Each row was made from one small tree. Brackets hold a mark, then the marks that hang from it, in alphabetical order. Every link used is in the known rows. Write each row's tree.
Known rows:
(mubu zepe (zofi fofe)): -279; -223; 315; -236; -122; 122; 373; 281; -10; 167; 33; -68; 9; 103; -173; 209; -42; -260; 249
(zofi fofe (tili (nufil (mubu forek zepe)))): 48; -445; 391; 188; -61; -70; -1; -152; -21; -204; -140; -495; -178; 622; -310; -257; -116; -200; -451
(tili (nufil (mubu zofi))): -184; -396; 403; 145; -67; 140; 384; 202; -53; 283; -55; -475; -206; 345; -192; -43; -105; -108; -139
(fofe (nufil (mubu meno))): -281; -357; 339; 477; -229; 113; 207; -159; -162; -28; 68; -496; -116; 439; -259; -208; -247; -122; -291
(tanez (mubu forek (zofi fofe tili))): -224; -136; 393; -42; 14; 145; 17; -60; 82; 82; -158; -126; -12; 285; -156; 17; -106; -357; -78
(fofe (nufil (mubu forek meno zepe zofi))): -107; -288; 172; 453; -258; 88; 172; 75; -264; 9; 30; -470; -257; 340; -155; -105; -330; -158; -245
(mubu meno zepe): -256; -284; 236; 137; -362; 48; 129; 2; -229; -11; -9; -57; -127; 78; -170; 32; -193; -126; 140
(tili (nufil mubu)): -128; -437; 415; 202; -89; 79; 282; 10; -78; 135; -104; -424; -190; 377; -281; -126; -116; -80; -176
(dunu (mubu forek zepe)): 33; -278; 222; -26; -277; -65; 226; 118; -271; 11; -82; 19; -170; -122; -119; 101; -208; -305; 227
(nufil (mubu meno zepe (zofi fofe))): -207; -291; 233; 155; -307; 14; 295; 194; -252; 76; 31; -322; -191; 179; -181; -2; -335; -148; 88
(lakem (mubu forek meno zofi)): -316; -70; 138; 209; -287; 81; 119; 215; -203; 72; -17; -14; -179; 69; -147; -121; -653; -303; 256
(dunu (mubu zepe (zofi fofe))): -222; -286; 309; -294; -224; 4; 434; 295; -99; 117; 82; -45; 5; -40; -97; 196; -78; -348; 337
(tili (nufil (mubu (zofi fofe)))): -206; -366; 440; 30; -4; 94; 313; 118; 25; 135; -29; -453; -80; 433; -234; -109; -133; -187; -123
(nufil (mubu forek meno zepe zofi)): -12; -229; 120; 363; -328; 27; 194; 250; -391; 139; -81; -317; -386; 61; -102; -14; -448; -140; 5
(dunu (mubu forek)): -45; -192; 320; 13; -178; 2; 201; 17; -176; 46; -77; -35; -93; -79; -101; -11; -231; -372; 157
(dunu (mubu meno zepe (zofi tili))): -248; -361; 247; 91; -419; 2; 280; 206; -217; 106; 100; -299; -176; 96; 16; 53; -115; -274; 10
(lakem (mubu forek)): -194; -149; 215; 128; -187; 62; 179; 122; -159; 45; -113; 84; -156; 54; -302; -62; -511; -272; 257
(tanez (mubu meno zofi)): -455; -177; 316; 39; -217; 205; 141; 15; -78; 225; -46; -32; -51; 83; -86; 88; -183; -196; 196
(tili (nufil (mubu forek meno zepe))): 34; -395; 214; 356; -256; -66; -17; -72; -285; -116; -138; -375; -327; 339; -212; -234; -350; -79; -207

Write each row's tree:
-126; -234; 309; 67; -37; 107; 88; 33; 56; -89; 26; -369; -27; 499; -173; -34; -25; -353; -332
(mubu forek zepe (zofi (fofe nufil) tili))
-345; -328; 521; 113; 19; 146; 112; -298; 215; -162; 67; -431; 164; 685; -307; -189; 85; -329; -439
(zofi (fofe nufil) tili)
-172; -22; 356; -112; 39; 150; 141; 113; 34; 83; -61; -88; 39; 125; -127; -2; -223; -418; 105
(mubu forek (zofi fofe))
-35; -400; 373; 492; -161; -2; -69; -213; -115; -100; -144; -613; -280; 573; -190; -371; -230; -152; -568
(zofi (tili (nufil (mubu forek meno))))
-60; -360; 428; 333; -75; -61; -168; -345; -8; -305; -99; -580; -117; 692; -254; -462; -268; -253; -544
(zofi fofe (tili (nufil (mubu forek meno))))
-183; -467; 415; 271; -120; 34; 220; -156; 11; -145; 35; -562; -52; 670; -364; -148; 2; -184; -472
(zofi (fofe (nufil (mubu zepe))) tili)
16; -421; 411; 387; -66; 45; 79; -101; -54; 23; -175; -577; -272; 541; -238; -255; -106; -157; -528
(zofi (tili (nufil (mubu forek))))
-174; -441; 257; 235; -269; 39; 239; 178; -211; 119; -10; -453; -288; 347; -154; -82; -225; -43; -118
(tili (nufil (mubu meno zepe zofi)))
-171; -155; 336; 67; -209; -25; 2; -63; -85; -132; 48; -295; -21; 213; 12; -208; -308; -496; -101
(dunu (mubu forek meno (zofi fofe tili)))
-238; -160; 240; 178; -158; 128; 246; 299; -81; 193; -68; -158; -213; 206; -197; -33; -405; -311; 30
(lakem (mubu forek (zofi tili)))
-61; -307; 214; 330; -145; 130; 330; 201; -201; 139; -3; -435; -243; 306; -214; 30; -189; -161; -206
(fofe (nufil (mubu forek zepe zofi)))
-154; -176; 202; -64; -154; 133; 168; 203; -155; 250; -185; 91; -182; -39; -125; 263; -138; -195; 247
(tanez (mubu forek zepe zofi))
-230; -445; 369; 372; -214; 0; 84; -257; -52; -272; 78; -599; -61; 704; -325; -260; -123; -183; -507
(zofi (fofe (nufil (mubu meno zepe))) tili)
-101; -294; 222; 250; -228; 44; -99; 42; -118; -50; -56; -399; -253; 426; -24; -165; -178; -223; -342
(mubu forek meno zepe (zofi (tili nufil)))
-408; -257; 493; 34; 30; 229; 251; -18; 227; 57; 118; -467; 130; 588; -189; -64; 87; -354; -345
(mubu (zofi (fofe nufil) tili))
-129; -263; 276; 543; -187; 77; 44; -211; -207; -117; -11; -471; -165; 420; -233; -287; -374; -185; -345
(fofe (nufil (mubu forek meno)))
-267; -283; 376; 304; -200; 71; 220; 42; -107; 80; 27; -556; -147; 407; -157; -182; -273; -219; -252
(nufil (mubu meno (zofi fofe tili)))
-1; -296; 153; 473; -331; 18; 145; 185; -341; 118; -87; -491; -424; 234; -93; -79; -351; -140; -259
(nufil (mubu forek meno zepe (zofi tili)))
-259; -251; 289; 321; -269; 137; 344; 199; -245; 268; 1; -416; -243; 136; -117; -39; -338; -136; 0
(nufil (mubu meno zofi))
-196; -360; 271; 269; -307; 8; 244; 140; -201; 53; 23; -494; -230; 365; -177; -72; -242; -151; -187
(nufil (mubu meno zepe (zofi fofe tili)))
-202; -456; 316; 365; -180; 166; 451; 201; -107; 211; 66; -621; -230; 497; -234; 53; 10; -98; -399
(fofe (nufil (mubu zepe (zofi tili))))
-221; -135; 208; 98; -169; 57; -51; -48; -85; -230; 74; -215; 8; 351; -111; -135; -296; -346; -85
(mubu forek meno zepe (zofi (fofe nufil)))
-124; -220; 116; 91; -285; -11; 213; 226; -249; 22; -121; 143; -240; 3; -315; 45; -481; -203; 328
(lakem (mubu forek zepe))
-108; -277; 272; 297; -181; -34; 1; -233; -158; -317; 12; -348; -53; 459; -304; -252; -342; -231; -223
(zofi (fofe (nufil (mubu forek meno zepe))))
-180; -343; 384; 296; -142; 173; 470; 282; -122; 397; -46; -552; -276; 268; -169; 46; -96; -144; -230
(nufil (mubu (zofi tili)))
-65; -506; 325; 167; -181; 10; 304; 105; -167; 102; -105; -361; -262; 333; -296; -30; -85; -17; -111
(tili (nufil (mubu zepe)))
